Each row was made from one walk, in order. Every step used is in the known rows, and no mark comes twice. Write each row's walk.
(in the rows, 128 means zero)
Known rows:
k-y-h-d-l: [113  70 181 119 157 109 140  92 168 157 113 116 127 151 143 107 127  92
 150 167  44  90 135 111]
d-h-y: [113 156 127 115  55 133 111 139 129 106 131  98 135 135 115  90 152  77
 135 132 126  91 122 165]
l-b-v-f: [136  61 110  78 228 124 141  97 142 110 117 152 175 161  92 110 121 102
 145  82 127 121 178 119]
h-d-l-b-v: [119  31 157 109 154 110 153  84 112 131  94 152 163 180  84  99 121 119
 149 137  70 129 150 128]
d-h: [134 156 110 133 129 125 108 129 117 127 116  91 142 145 127 103 157 101
 121 140 126 111 126 140]
f-l-b-v: [142  78 118  79 126 127 141  83 117 145 109 166 147 158 132 104 125 138
 143  98 179 130 127 147]
l-b-v-d: [118  55 148  81 165 128 128 101 108 140 119 194 157 170  85 105 113 115
 160  97 226 108 185 133]
b-v: [129 107 103  89 193 128 136 125 133 125 121 120 134 139 110 110 130 126
 121 118 191 140 153 130]
v-d: [103 111 163 112 103 136 116 127 126 136 141 176 134 133 103 124 108 129
 150 117 160 104 144 131]
h-n: [122 119 125 126 139 118 111 132 139  99 116 177 104 118 116 116 119  99
 152 130 112 132 127 126]
k-y: [141 115 132  97 185 117 127 128 134 153 139 103 137 141 145 108 137 110
 139 138 143 112 145 125]
d-l-b-v: [103  45 131 136 197 115 147  89 116 140 101 126 138 182 116 102 152 116
 141 130 143 135 160 130]
v-f: [125 121 119 108 156 130 130 123 157 106 140 136 146 125 113 136 116 117
 139 106  63 116 138 117]
h-d-l-b: [124  54 175 151  78 110 146  88 104 138 103 163 152 170 102 116 121 122
 157 147  14 118 124 125]
n-h-d: [165 128 143 123  43 115 118 137 115 109 102 161 143 129 110 115 120 116
 131 135  52 104 130 133]
f-l: [130 138 128 114  60 134 131 107 135 140 127 156 122 124 149 127 116 151
 132 123 121 125  85 144]
v-f-l-b: [138  95 128 103  89 129 137  84 147 128 123 188 162 146 134 128 104 128
 164  87  53 106 114 132]
l-b-v: [142  71 119  96 199 121 139 105 112 132 108 142 153 167 111 103 132 114
 136 108 186 129 168 130]
d-l: [ 86 104 141 169 133 122 136 113 128 137 119 108 114 145 129 124 150 134
 134 153  78 130 117 126]
f-l-d: [151 124 110  82  87 130 131  99 101 174 127 192 128 129 146 130 111 166
 151 117 172 111  91 141]
k-y-h-n: [128 107 139 108 210 113 111 113 183 124 118 157  99 123 155 104 131  55
 156 135 135  97 153 114]
b-v-f-l: [125 104 100  45 163 135 141  99 172 112 131 153 142 129 115 113 109 138
 140  88 115 122 121 137]
b-l: [ 83 104 132 122 171 123 145 120 111 123 147 145 122 137 122 118 168 158
 124 123 133 129 133 134]
f-l-b-v-d: [119  64 150  66 106 134 131  81 117 153 122 219 154 165 106 103 100 140
 166  89 212 106 141 149]

Which walk is each row?
[146  96  92  19 194 133 140  87 134 149 126 186 148 135 104 113 101 151
 155  82 168 110 129 132]  b-v-f-l-d
[137  49 146 131 110 103 136 100 102 120  74 156 160 182  97  89 146 106
 148 136  76 105 160 135]  n-h-d-l-b-v
[105 110  94  85 206 110 109 116  75 130 122 193 121 149 108  84 179 117
 156 129 167 104 135 136]  b-l-d-h-n
[ 74  53 179 164 106 124 127  92 108 156 120 180 142 176 108 117 131 119
 172 131 113 100 147 130]  v-d-l-b
[108 137 143 107  96 132  95 128 116 137 130 144 145 149 102  98 138 102
 138 127 161  85 142 141]  v-d-h
[115  31 161 121 170 115 152  66 148 136  85 160 147 174 108 103 119  96
 148 131  81 113 160 120]  y-h-d-l-b-v
[102  85 176 150  99 121 143  90 169 131 105 143 118 139 128 124 117 110
 140 154  25 108 119 117]  y-h-d-l
[ 65  64 160 113 175 128 133 104 133 139 122 151 121 159  88 101 134 133
 150 130 177 118 160 133]  b-v-d-l
[114  51 182 165  91 115 147  73 146 140  94 166 144 166 126 122 120  98
 157 143  21 104 132 114]  y-h-d-l-b
[160 149  90  82 101 128 110 102  92 175 116 154 142 145 145 106 134 140
 147 127 175  96  90 153]  f-l-d-h
[126  90 134  57 100 130 109  84 109 157 110 182 169 181 107  77 134 111
 162  97 211  87 142 161]  f-l-b-v-d-h
[122 144 129 140  13 131 117 153 133  94 116 141 121 122 124 106 146  92
 138 123 122  88 130 161]  n-h-y
[ 98  69 146 176 130 116 139  94 112 145 105 133 136 171 133 124 146 120
 150 142  83 124 130 126]  d-l-b
[154 134  91  93 170 113  90 123  99 135 105 177 124 138 116  95 146  83
 159 132 169 102 136 132]  l-d-h-n
[150 144  81  58 124 130 115  99 127 154 125 163 156 143 129 109 130 125
 156 103 113  81 106 142]  v-f-l-d-h
[156 122  68  12 197 130 121  92 128 146 116 156 163 153 109  88 128 122
 144  91 172  94 128 143]  b-v-f-l-d-h
[ 94 116 145  57  95 141 105 134 126 110 131 138 144 149  69  68 135  81
 151 112 215  78 163 173]  b-v-d-h-y
[155 147  89  93 160 124 108 118  82 160 116 125 149 151 125 106 148 115
 137 130 181  98 134 136]  l-d-h
[145 116  67  13 209 122 103  98 139 119 105 202 135 140  98  79 125  99
 167  94 151  94 129 143]  b-v-f-l-d-h-n
[147 112 158 109  98 126 137 107 159 122 114 158 131 120 121 127  94 109
 130 129  66 106 132 118]  y-h-d
[109  22 155  98 197 117 156  62 181 114  97 164 165 169  90 108 107  81
 156 109  16  99 167 105]  y-h-d-l-b-v-f
